Each row was made from one path, in order. Every step used is in the known rows, and no mark comes twice. Write each row's path.
Known rows
tinap, fitu, simo, mune, modu, gesuz: [ 1.70 -0.05  1.95 -1.70 -2.04  0.92 -1.57 -1.14 -0.49 -1.89 -0.33  2.20
 -0.53  1.15 -1.58 -1.25  1.94 -1.98  0.99 -3.65 -0.11 -2.51  3.22  3.18
  2.91]
golol, mune: [ 1.48 -0.36  3.40 -1.00  1.10  0.26 -0.88 -0.18 -1.02 -1.07 -0.27  1.26
 -1.53  0.58 -0.71  1.81  1.32 -1.01  0.87 -2.65 -0.59 -1.53  1.64  1.03
  3.65]
golol, mune, simo, fitu, tinap: [ 0.62 -0.18  1.61 -0.84  0.66 -0.65  0.92  0.20 -2.36  0.40  0.41  3.02
 -2.68  1.06 -0.04  0.87  2.59 -1.45 -0.29 -2.46  0.18 -3.95  1.06  3.34
  5.40]
golol, mune, simo, fitu: [ 1.11 -0.45  0.78 -1.28 -0.01  0.15  0.52 -0.86 -1.85  0.31  0.40  2.08
 -2.14  0.61  0.17  1.70  1.44 -0.25  0.42 -2.86  1.16 -2.62  1.98  2.39
  5.02]
simo, fitu, tinap: [ 0.90  0.70  2.21 -0.16  1.76  0.52  1.35 -0.37 -0.87 -0.55  0.29  4.01
 -1.53  1.37 -0.42  0.54  2.60 -2.14 -0.73 -3.34 -0.18 -4.39  0.97  3.46
  4.00]
mune, simo, fitu, golol, bataz: [ 0.13  0.27  0.78  0.24 -0.60  0.49  0.55 -1.93 -2.18 -0.86 -1.17  4.11
 -2.09  2.11 -0.39  3.19  1.69 -1.34 -0.70  0.20  1.95 -3.91  0.85  2.40
  4.96]
gesuz, modu, mune, simo, fitu: [ 0.58 -0.05 -0.36 -2.09 -0.26  0.92  1.51 -1.26 -0.10  0.40  0.71  2.11
 -0.59  1.28  0.63  0.07  1.85 -0.18  0.10 -2.76  1.59 -2.85  0.91  2.21
  5.16]
fitu, golol, mune, simo: [ 0.74 -0.90  2.37 -0.19 -0.62 -0.52 -0.32  0.18 -2.51  0.18 -0.45  1.15
 -2.89  0.86 -0.22  1.99  1.30  0.00  0.75 -0.71  0.16 -2.34  1.34  1.56
  5.10]
naze, gesuz: [ 0.82  0.75  4.20 -0.75  0.44  1.46  0.47 -0.42  0.86 -1.91 -1.10  1.04
  0.19 -0.10 -1.64 -0.55  0.74 -0.84  1.79 -3.94  0.17 -1.25  1.18 -0.01
  2.42]
bataz, golol, fitu, simo, mune: [ 1.61  0.22 -0.53  1.01  1.13  0.04  0.34 -2.22 -1.04 -0.05 -1.32  4.43
 -0.56  1.36 -0.81  1.13  2.91 -1.72 -0.22 -2.46 -0.98 -4.15  0.56  2.98
  3.79]
naze, gesuz, modu, mune, golol, fitu, tinap: [-0.01 -0.27  2.23 -1.60  1.02  1.80 -0.25 -0.22  0.19 -0.25 -0.21  3.30
 -2.00  1.45 -0.28 -0.65  3.57 -2.23 -0.03 -2.40  0.54 -4.30 -0.37  2.18
  3.30]
bataz, golol, mune, modu, gesuz: [ 1.04 -1.86  2.58 -2.96 -1.39  1.06 -1.58  0.02  0.57 -0.93 -0.61  1.51
 -1.31  1.02 -1.84 -0.33  2.11 -2.81  0.54 -3.13  0.06 -0.96  2.80  1.13
  2.78]
golol, fitu, simo, mune, modu, gesuz: [ 2.67 -0.64  0.86 -2.25 -1.99  1.32 -1.47 -1.43 -0.49 -1.77 -0.43  2.47
 -1.05  0.66 -2.13 -1.07  2.09 -2.80  0.68 -3.37  0.69 -2.22  2.62  2.74
  2.18]
tinap, fitu, golol: [ 0.14  1.12  4.33  2.58  1.15  1.66 -0.42 -1.05 -1.35 -1.38 -0.44  2.88
 -2.34  1.59  0.16  2.04  1.61 -0.15 -0.06 -1.08 -1.38 -4.54  1.55  3.07
  3.37]
fitu, golol, mune, modu: [ 1.30 -0.93  3.29 -1.31 -0.42  0.62 -1.54 -0.21 -0.71 -1.28  0.78  0.81
 -2.80  1.24 -1.04  1.30  1.00 -2.03  0.07 -1.85 -0.48 -3.07  1.72  1.52
  2.85]
naze, gesuz, modu: [ 0.04  0.31  4.37 -2.50  0.73  1.15 -0.23 -1.01  1.33 -1.44  0.38 -0.11
  0.60  0.13 -1.91 -1.44  0.43 -0.72  0.87 -3.30  0.28 -1.39  0.30  0.11
  3.89]
tinap, fitu, golol, bataz: [-0.06  1.08  3.33  1.79  0.30  1.24 -0.46 -1.75 -2.30 -1.83 -1.58  3.74
 -1.89  2.47 -0.20  3.42  1.92 -1.16 -0.24  0.26  0.27 -4.30  0.98  2.68
  4.18]
fitu, simo: [ 2.70  1.21  2.35  1.15  0.40  0.81  0.84 -1.48 -0.83 -1.62 -1.88  1.86
 -0.69  2.39 -0.14  1.38  1.90 -1.70  0.13 -2.68 -0.67 -3.06  0.67  2.32
  3.85]
gesuz, modu: [ 0.96  0.48  3.69 -1.73  1.37  1.10 -0.24 -1.12  0.53 -0.95  0.47  0.85
  0.36  1.40 -1.31  0.08  0.95 -0.85  0.06 -2.67  0.05 -2.21  0.53  1.41
  4.15]
tinap, fitu, golol, mune, modu, gesuz: [ 0.91 -1.19  3.63 -1.95 -1.78  1.37 -2.56 -0.39 -0.82 -1.81  0.22  1.14
 -2.51  0.67 -1.35 -0.13  1.63 -2.00  0.59 -2.32 -0.15 -2.01  3.32  2.20
  2.78]
modu, mune, simo: [ 1.32  0.23  0.81 -0.70 -0.96  0.62  1.70  0.29 -0.54 -0.15 -1.10  1.61
 -0.44  1.78  0.34  0.41  2.18  0.06  1.39 -2.26  0.87 -2.11  0.66  1.21
  4.14]
bataz, golol, mune: [ 0.08 -1.16  2.56 -0.37  1.76  0.08 -0.26 -0.16 -0.18  0.35 -1.02  2.29
 -1.35  1.40 -0.50  2.26  2.34 -1.58 -0.03 -2.28 -1.35 -2.02  1.04  0.88
  4.32]
tinap, fitu: [ 0.97  1.72  4.58  1.86  1.46  1.90 -0.23 -0.91 -1.43 -1.45 -0.71  2.26
 -0.99  1.71  0.32  1.65  1.78  0.03  0.97 -3.02 -1.11 -3.72  2.09  3.15
  3.25]
naze, gesuz, modu, mune, simo: [ 0.16 -0.20  1.52 -2.42 -1.28  0.59  1.23  0.00  0.30 -0.15 -0.32  0.12
  0.10  1.03 -0.25 -1.28  1.64  0.13  1.54 -2.29  1.12 -1.57 -0.05  0.35
  4.85]

Write each row's path
[ 1.40  0.06  0.75 -0.31  1.26  1.97 -1.38 -1.45 -0.60 -0.22 -0.62  4.84
 -1.53  1.46 -0.61  1.72  2.58 -1.06  0.72 -2.89  0.90 -4.03  1.77  2.73
  2.07]
simo, mune, golol, fitu
[ 0.98  0.16 -0.57 -1.16 -0.35  0.96  1.87 -0.97 -0.37  0.11  0.00  2.87
 -0.89  1.31  0.75  0.70  2.06 -0.23  0.42 -3.03  1.50 -2.98  1.32  2.28
  4.38]
modu, mune, simo, fitu
[ 2.16 -0.47  3.01 -2.64 -1.70  1.83 -1.10 -0.24  0.61 -2.12 -0.47  1.44
 -0.58  1.10 -2.15 -0.96  1.52 -2.51  0.96 -3.67  0.86 -1.21  2.99  1.59
  1.85]
mune, modu, gesuz
[ 0.52  0.61  2.55  0.64  0.15  0.83  0.11 -1.54 -1.32 -1.86 -1.69  3.77
 -1.33  2.32 -0.95  3.09  1.67 -1.83 -0.37  0.29  0.88 -3.37  0.58  1.73
  3.87]
fitu, golol, bataz
[ 1.75 -0.64  1.72 -3.04 -1.76  0.86 -1.38 -0.48  0.62 -1.83  0.14  2.33
  0.22  0.51 -2.65 -1.50  1.44 -2.14  1.22 -3.84  0.69 -1.37  3.31  1.94
  2.09]
simo, mune, modu, gesuz
[ 0.62  0.21  1.64 -2.12  0.66  1.51  0.75 -0.74  1.75 -0.97  0.23  1.34
  0.99  1.68 -0.21 -0.72  1.97 -0.94  0.34 -2.46  0.01 -2.05 -0.21  0.69
  3.84]
gesuz, modu, mune
[ 0.23  0.54  0.37 -0.66 -0.33 -0.02 -0.74 -1.79 -0.76 -0.92 -2.20  4.95
 -0.15  3.71 -0.56  2.77  2.53 -1.77  0.56 -1.40  1.43 -3.90  1.29  2.79
  4.46]
fitu, simo, mune, golol, bataz
[-0.06  0.12  2.18 -2.82  0.06  1.64  0.84 -0.66  2.31 -1.34  0.20  0.61
  1.14  0.71 -0.62 -1.88  1.49 -0.82  1.04 -2.95  0.31 -1.41 -0.35 -0.23
  3.62]
naze, gesuz, modu, mune
[-0.31 -0.73  1.10 -0.38  1.09 -0.79  1.32  0.22 -1.76  1.39 -0.03  3.66
 -2.67  1.48  0.14  1.16  3.31 -1.85 -0.83 -2.33 -0.33 -4.27  0.79  3.24
  5.81]
bataz, golol, mune, simo, fitu, tinap
[-0.96 -0.26  1.87 -2.94  0.11  1.91 -0.37 -0.29  3.01 -0.44 -0.44  2.13
  0.36  2.47  0.21 -0.61  2.27 -0.76  1.22 -3.19  1.00 -2.41  0.69  0.46
  3.35]
naze, gesuz, modu, mune, golol
[ 0.49  0.32  1.80  0.61  1.14  1.34  0.51 -1.66 -0.36 -0.97  0.31  3.84
 -1.96  0.99 -0.26  1.73  1.35 -1.05 -0.99 -1.69  0.07 -4.00  1.44  2.52
  3.43]
simo, fitu, golol
[ 0.79  0.41  1.61 -0.24  0.78 -0.16  1.63 -0.02 -1.86  0.17  0.11  3.51
 -2.01  1.49 -0.18  0.58  2.67 -1.48 -0.31 -2.80  0.44 -4.37  1.00  3.64
  4.95]
mune, simo, fitu, tinap
[ 2.46  0.80 -0.02  0.64  0.68  0.16 -0.05 -2.22 -1.62 -0.96 -0.76  3.80
 -0.66  0.93 -0.96  0.92  2.16 -1.32  0.37 -2.63 -0.52 -3.80  0.90  3.10
  3.46]
golol, fitu, simo, mune
[ 0.34  0.50  2.13 -0.66  0.16  1.31 -0.62 -1.11 -0.30 -1.19 -2.30  4.24
 -0.52  3.71 -0.52  3.23  2.25 -1.72  0.64 -1.46  1.89 -3.23  1.38  1.92
  3.62]
mune, golol, bataz
[ 1.15 -0.29  0.91 -1.35  0.97  3.07 -0.97 -1.31  0.56 -0.22 -0.51  3.33
 -1.53  2.08  0.33  1.08  3.06 -1.38  0.18 -2.29  1.30 -3.61  0.39  1.83
  2.50]
gesuz, modu, mune, golol, fitu
[ 1.81 -1.22  0.33 -1.80 -1.60  1.13 -1.15 -1.44  0.05 -0.90 -0.90  3.19
 -0.98  1.12 -1.99 -0.88  2.79 -3.14  0.19 -3.14  0.13 -2.54  2.31  2.53
  2.51]
bataz, golol, fitu, simo, mune, modu, gesuz
[ 1.94 -0.61  3.21 -1.99 -0.08  0.66 -1.33  0.08 -0.61 -1.35  0.58  0.41
 -1.95  1.25 -1.17  0.97  1.00 -2.00  0.68 -3.11 -0.24 -2.42  1.84  1.36
  2.66]
golol, mune, modu
[-0.46  0.03  1.01 -2.21 -0.27  1.33 -0.48 -1.21  0.86 -0.86 -1.61  3.65
  0.15  3.87  0.01  2.04  2.66 -1.69  0.51 -0.98  2.06 -3.09  0.30  1.46
  4.30]
gesuz, modu, mune, golol, bataz
[ 1.94 -1.36  3.06 -3.32 -1.74  1.14 -2.01 -0.03  0.01 -1.82 -0.08  0.87
 -1.38  0.51 -1.97 -0.60  1.52 -2.46  0.97 -3.36  0.61 -0.63  3.12  1.28
  2.39]
golol, mune, modu, gesuz
[ 0.20 -0.93  0.28 -0.88  0.45  0.01  0.85 -0.80 -1.36  1.27 -0.17  2.64
 -2.04  1.15  0.32  1.96  2.06 -0.67 -0.13 -2.65  0.63 -2.87  1.69  2.24
  5.39]
bataz, golol, mune, simo, fitu
[-0.42 -0.07  1.21 -2.08  0.04  0.03  1.71 -0.11 -0.41  0.19  0.71  2.29
 -1.24  0.81 -0.11 -1.43  2.58 -1.31 -0.08 -2.85  0.63 -3.75 -0.04  2.39
  5.46]
naze, gesuz, modu, mune, simo, fitu, tinap
[-0.31 -0.36  0.33 -0.78 -0.22  0.75  0.87 -1.43 -0.26  0.15  0.91  2.72
 -1.83  1.23  0.41  0.58  1.75 -0.21 -0.85 -0.84  0.79 -3.99  0.51  2.17
  5.08]
gesuz, modu, mune, simo, fitu, golol
[ 2.52  0.25  0.99  2.12  1.13  1.63  0.86 -2.10 -1.32 -0.26 -2.54  3.28
 -2.09  2.39  0.19  2.19  3.28 -2.65 -0.97 -1.89 -0.83 -4.16 -0.15  2.61
  3.56]
bataz, golol, fitu, simo
[ 0.54  0.55  0.52 -0.48  0.38  0.12 -0.78 -1.15  0.53 -0.31 -1.17  4.32
 -0.11  3.07 -0.20  1.23  2.42 -0.88  0.95 -3.21  0.05 -4.02  1.94  2.94
  3.66]
fitu, simo, mune, golol
[ 1.93  1.80  3.46  2.44  0.57  1.16  0.24 -1.78 -1.94 -1.64 -1.72  1.90
 -1.51  2.69  0.88  1.68  2.22 -0.95  0.27 -2.61 -1.41 -4.31  1.16  3.64
  4.27]
tinap, fitu, simo
[ 0.28 -1.24  1.79 -0.33  0.02 -0.59  0.44  0.37 -1.72  1.26 -1.33  1.48
 -1.90  1.50 -0.09  2.11  2.18 -0.40  0.76 -1.72 -0.15 -1.95  1.10  1.23
  5.40]
bataz, golol, mune, simo
[ 0.95 -0.06  2.34  1.28  2.33  1.20  0.96 -0.23 -1.32  0.33 -1.25  4.51
 -2.43  1.69 -0.67  1.31  3.99 -2.97 -1.14 -2.01 -1.04 -4.71 -0.22  2.95
  3.30]
bataz, golol, fitu, tinap
[-0.81 -0.45  0.81 -1.29 -0.70  0.86  0.87 -1.39  0.21 -0.11  0.77  2.10
 -1.73  0.41 -0.02 -0.25  1.31 -0.24 -0.37 -1.24  0.97 -3.35  0.38  1.43
  4.95]
naze, gesuz, modu, mune, simo, fitu, golol
